What can hang from each mark
sidug: fezad
riridi: rosi
lonobo: rosi
sono: gonoreg
rosi: ramed sobur
kebivo: ramed
sobur: rosi sidug tofe
dotokuf: tofe
tofe: dotokuf sobur sono

(in the rows, 128 means zero)
Known rows, with every way that one mark hangs from another
{sobur rosi sidug {tofe {sono gonoreg}}}: | 180 |  96 | 153 | 116 | 132 | 123 | 161 | 159 | 150 | 148 | 139 |  99 | 137 | 134 | 123 | 154 | 122 |  97 | 145 | 138 | 130 |
{tofe dotokuf {sobur {rosi ramed} sidug}}: | 175 | 152 | 172 | 138 | 131 |  90 | 164 | 145 | 164 | 173 | 169 | 103 | 125 | 133 | 120 | 133 | 122 |  83 | 163 | 123 | 114 |
{lonobo rosi}: | 140 | 115 | 122 | 133 | 106 | 104 | 146 | 140 | 141 | 126 | 131 | 137 | 118 | 133 | 118 | 139 | 130 | 124 | 142 | 140 | 120 |
{sono gonoreg}: | 158 | 103 | 118 | 121 | 106 | 135 | 122 | 139 | 136 | 141 | 116 | 125 | 126 | 129 | 117 | 145 | 126 | 103 | 146 | 137 | 104 |
{lonobo {rosi ramed {sobur {tofe sono}}}}: | 156 | 112 | 136 | 149 | 134 |  96 | 200 | 143 | 166 | 133 | 140 | 102 | 111 | 142 | 116 | 137 | 140 | 130 | 138 | 127 | 134 |
{rosi {sobur tofe}}: | 154 | 110 | 137 | 125 | 133 | 107 | 148 | 140 | 136 | 146 | 124 | 101 | 132 | 136 | 123 | 142 | 133 | 111 | 123 | 134 | 106 |
{dotokuf {tofe sobur}}: | 148 | 132 | 154 | 118 | 111 | 115 | 142 | 143 | 148 | 167 | 122 | 115 | 130 | 140 | 126 | 130 | 111 | 102 | 147 | 130 |  96 |
{tofe dotokuf {sobur sidug} sono}: | 151 | 129 | 162 | 136 | 107 |  87 | 168 | 148 | 175 | 142 | 164 |  98 | 133 | 135 | 126 | 121 | 117 |  98 | 184 | 120 |  99 |
{sobur {rosi ramed} {tofe dotokuf}}: | 193 | 139 | 167 | 127 | 143 |  94 | 175 | 144 | 157 | 163 | 146 | 101 | 112 | 130 | 105 | 142 | 122 |  91 | 135 | 130 | 147 |
{sobur tofe}: | 169 | 104 | 147 | 119 | 125 | 110 | 136 | 147 | 138 | 146 | 127 | 114 | 128 | 135 | 120 | 146 | 120 | 108 | 133 | 134 | 129 |
{lonobo {rosi ramed {sobur {tofe dotokuf}}}}: | 170 | 138 | 143 | 145 | 133 |  94 | 191 | 136 | 165 | 156 | 149 | 104 | 108 | 138 | 112 | 133 | 144 | 112 | 143 | 129 | 121 |
{rosi ramed}: | 162 | 116 | 138 | 135 | 117 | 109 | 137 | 140 | 141 | 138 | 133 | 123 | 116 | 128 | 113 | 138 | 120 | 101 | 141 | 122 | 133 |
{tofe dotokuf sobur {sono gonoreg}}: | 159 | 125 | 138 | 132 | 105 | 112 | 169 | 136 | 180 | 150 | 136 |  98 | 123 | 133 | 113 | 127 | 125 | 102 | 180 | 129 |  93 |
{tofe sobur}: | 148 | 123 | 143 | 129 | 114 | 105 | 133 | 137 | 147 | 148 | 132 | 116 | 129 | 135 | 124 | 136 | 123 | 109 | 148 | 131 |  96 |
{sobur rosi {sidug fezad}}: | 149 | 129 | 152 | 128 | 133 | 111 | 126 | 151 | 125 | 150 | 135 | 122 | 137 | 128 | 127 | 145 | 113 | 132 | 143 | 140 | 108 |
{riridi {rosi ramed {sobur sidug tofe}}}: | 153 | 111 | 157 | 144 | 132 | 115 | 138 | 152 | 135 | 172 | 161 | 107 | 130 | 137 | 127 | 153 | 124 | 100 | 134 | 116 | 113 |
{rosi sobur}: | 132 | 116 | 123 | 132 | 120 | 110 | 137 | 136 | 129 | 127 | 121 | 113 | 130 | 130 | 121 | 132 | 132 | 112 | 127 | 131 |  97 |
{rosi ramed {sobur {tofe {sono gonoreg}}}}: | 175 |  99 | 131 | 136 | 136 | 126 | 177 | 142 | 160 | 150 | 123 |  89 | 120 | 137 | 115 | 143 | 135 | 106 | 142 | 123 | 122 |
{dotokuf {tofe sono}}: | 138 | 114 | 141 | 121 | 104 | 112 | 165 | 151 | 149 | 129 | 119 | 112 | 125 | 135 | 116 | 124 | 103 | 108 | 145 | 127 | 125 |
{sobur {rosi ramed} {sidug fezad} tofe}: | 192 | 127 | 174 | 130 | 154 | 112 | 145 | 156 | 136 | 175 | 143 | 110 | 126 | 135 | 124 | 155 | 112 | 124 | 141 | 131 | 138 |
{kebivo ramed}: | 138 | 126 | 143 | 130 | 108 | 103 | 139 | 138 | 135 | 146 | 135 | 124 | 124 | 128 | 115 | 146 | 132 | 107 | 134 | 137 | 113 |
{dotokuf {tofe sobur sono}}: | 140 | 125 | 154 | 124 | 108 | 109 | 167 | 146 | 164 | 149 | 124 | 104 | 129 | 141 | 122 | 123 | 105 | 108 | 155 | 125 | 107 |

Rows
| 184 | 117 | 151 | 118 | 129 | 111 | 186 | 146 | 169 | 150 | 130 |  91 | 122 | 130 | 106 | 142 | 124 |  97 | 149 | 140 | 129 |	{sobur rosi {tofe dotokuf {sono gonoreg}}}
| 156 | 117 | 156 | 133 | 128 |  91 | 184 | 151 | 162 | 138 | 156 |  84 | 137 | 137 | 125 | 126 | 126 | 102 | 159 | 122 | 111 |	{rosi {sobur sidug {tofe dotokuf sono}}}
| 148 | 143 | 159 | 133 | 124 |  81 | 188 | 139 | 176 | 140 | 145 |  94 | 124 | 131 | 111 | 123 | 123 | 107 | 157 | 132 | 111 |	{tofe dotokuf {sobur rosi} sono}
| 179 | 108 | 141 | 122 | 115 | 116 | 175 | 144 | 171 | 146 | 130 |  96 | 122 | 133 | 109 | 136 | 121 | 100 | 164 | 130 | 123 |	{sobur {tofe dotokuf {sono gonoreg}}}
| 172 | 122 | 157 | 140 | 149 | 117 | 146 | 149 | 135 | 170 | 139 | 101 | 132 | 138 | 132 | 146 | 119 | 131 | 145 | 122 | 108 |	{rosi ramed {sobur {sidug fezad} tofe}}
| 167 | 117 | 156 | 126 | 120 |  92 | 180 | 146 | 168 | 132 | 140 |  97 | 122 | 132 | 110 | 129 | 118 | 109 | 156 | 127 | 137 |	{sobur {tofe dotokuf sono}}
| 148 | 117 | 148 | 144 | 134 | 113 | 145 | 141 | 138 | 166 | 141 | 108 | 120 | 134 | 115 | 151 | 126 | 108 | 123 | 122 | 115 |	{riridi {rosi ramed {sobur tofe}}}
| 152 | 116 | 142 | 119 | 104 | 134 | 165 | 144 | 165 | 162 | 115 | 104 | 129 | 140 | 122 | 130 | 111 | 101 | 164 | 130 |  94 |	{dotokuf {tofe sobur {sono gonoreg}}}
| 179 | 141 | 175 | 123 | 145 |  99 | 154 | 153 | 144 | 170 | 146 | 104 | 132 | 132 | 122 | 143 | 111 | 125 | 152 | 139 | 116 |	{sobur rosi {sidug fezad} {tofe dotokuf}}
| 171 | 144 | 176 | 124 | 130 | 111 | 156 | 156 | 150 | 183 | 149 | 108 | 129 | 139 | 129 | 136 | 109 |  82 | 146 | 123 | 114 |	{dotokuf {tofe {sobur {rosi ramed} sidug}}}
| 169 | 138 | 156 | 135 | 135 | 101 | 151 | 137 | 152 | 161 | 139 | 110 | 120 | 133 | 116 | 142 | 127 | 101 | 136 | 129 | 120 |	{tofe {sobur {rosi ramed}}}
| 143 | 121 | 129 | 149 | 120 | 105 | 158 | 146 | 142 | 139 | 155 | 123 | 122 | 138 | 129 | 137 | 141 | 113 | 145 | 125 | 112 |	{lonobo {rosi ramed {sobur sidug}}}
| 150 | 130 | 157 | 133 | 123 | 111 | 120 | 146 | 141 | 167 | 139 | 118 | 139 | 137 | 137 | 139 | 112 | 137 | 169 | 129 |  84 |	{tofe {sobur {sidug fezad}}}
| 183 | 103 | 152 | 122 | 114 | 116 | 168 | 155 | 168 | 151 | 150 |  96 | 132 | 134 | 122 | 139 | 119 |  92 | 176 | 127 | 120 |	{sobur sidug {tofe dotokuf {sono gonoreg}}}
| 152 | 118 | 152 | 130 | 143 | 115 | 135 | 150 | 128 | 162 | 132 | 103 | 142 | 139 | 136 | 145 | 119 | 139 | 143 | 132 |  91 |	{rosi {sobur {sidug fezad} tofe}}
| 124 | 122 | 131 | 151 | 118 | 114 | 135 | 136 | 132 | 149 | 141 | 118 | 119 | 129 | 113 | 141 | 130 | 109 | 126 | 119 | 106 |	{riridi {rosi ramed sobur}}
| 170 | 134 | 167 | 135 | 133 | 100 | 144 | 149 | 148 | 165 | 158 | 110 | 129 | 135 | 128 | 143 | 124 |  91 | 148 | 124 | 115 |	{tofe {sobur {rosi ramed} sidug}}
| 128 | 117 | 141 | 151 | 117 | 115 | 128 | 148 | 130 | 153 | 160 | 118 | 128 | 130 | 125 | 143 | 126 |  99 | 138 | 114 | 102 |	{riridi {rosi ramed {sobur sidug}}}
| 153 | 129 | 161 | 126 | 126 | 100 | 136 | 151 | 142 | 158 | 150 | 111 | 140 | 134 | 132 | 143 | 123 |  98 | 145 | 134 |  98 |	{tofe {sobur rosi sidug}}
| 167 | 121 | 155 | 132 | 129 | 106 | 140 | 153 | 135 | 145 | 152 | 119 | 127 | 129 | 122 | 144 | 121 |  91 | 138 | 126 | 137 |	{sobur {rosi ramed} sidug}
| 148 | 103 | 140 | 130 | 132 | 100 | 174 | 145 | 150 | 126 | 124 |  90 | 131 | 137 | 120 | 135 | 131 | 120 | 132 | 129 | 117 |	{rosi {sobur {tofe sono}}}
| 154 | 118 | 140 | 127 | 123 | 118 | 163 | 140 | 162 | 147 | 125 | 100 | 127 | 132 | 116 | 142 | 128 | 105 | 150 | 139 |  99 |	{tofe {sobur rosi} {sono gonoreg}}
| 168 | 148 | 167 | 125 | 131 | 112 | 163 | 144 | 153 | 180 | 130 | 109 | 119 | 137 | 118 | 135 | 113 |  92 | 134 | 128 | 117 |	{dotokuf {tofe {sobur {rosi ramed}}}}
| 164 | 113 | 133 | 129 | 125 | 115 | 186 | 139 | 167 | 146 | 127 |  83 | 126 | 134 | 113 | 132 | 133 | 102 | 154 | 131 | 104 |	{rosi {sobur {tofe dotokuf {sono gonoreg}}}}
| 165 | 119 | 135 | 142 | 137 | 103 | 175 | 139 | 150 | 150 | 138 | 112 | 112 | 142 | 119 | 144 | 143 | 121 | 129 | 131 | 125 |	{lonobo {rosi ramed {sobur tofe}}}
| 154 | 113 | 150 | 120 | 103 | 135 | 156 | 155 | 163 | 167 | 133 | 104 | 139 | 142 | 134 | 132 | 108 |  94 | 176 | 125 |  89 |	{dotokuf {tofe {sobur sidug} {sono gonoreg}}}
| 163 | 124 | 154 | 127 | 129 |  99 | 160 | 148 | 147 | 156 | 153 |  94 | 138 | 135 | 128 | 133 | 129 |  92 | 149 | 127 | 101 |	{rosi {sobur sidug {tofe dotokuf}}}
| 167 | 104 | 154 | 140 | 138 | 101 | 173 | 155 | 154 | 142 | 152 |  89 | 130 | 139 | 128 | 138 | 128 | 103 | 146 | 115 | 130 |	{rosi ramed {sobur sidug {tofe sono}}}
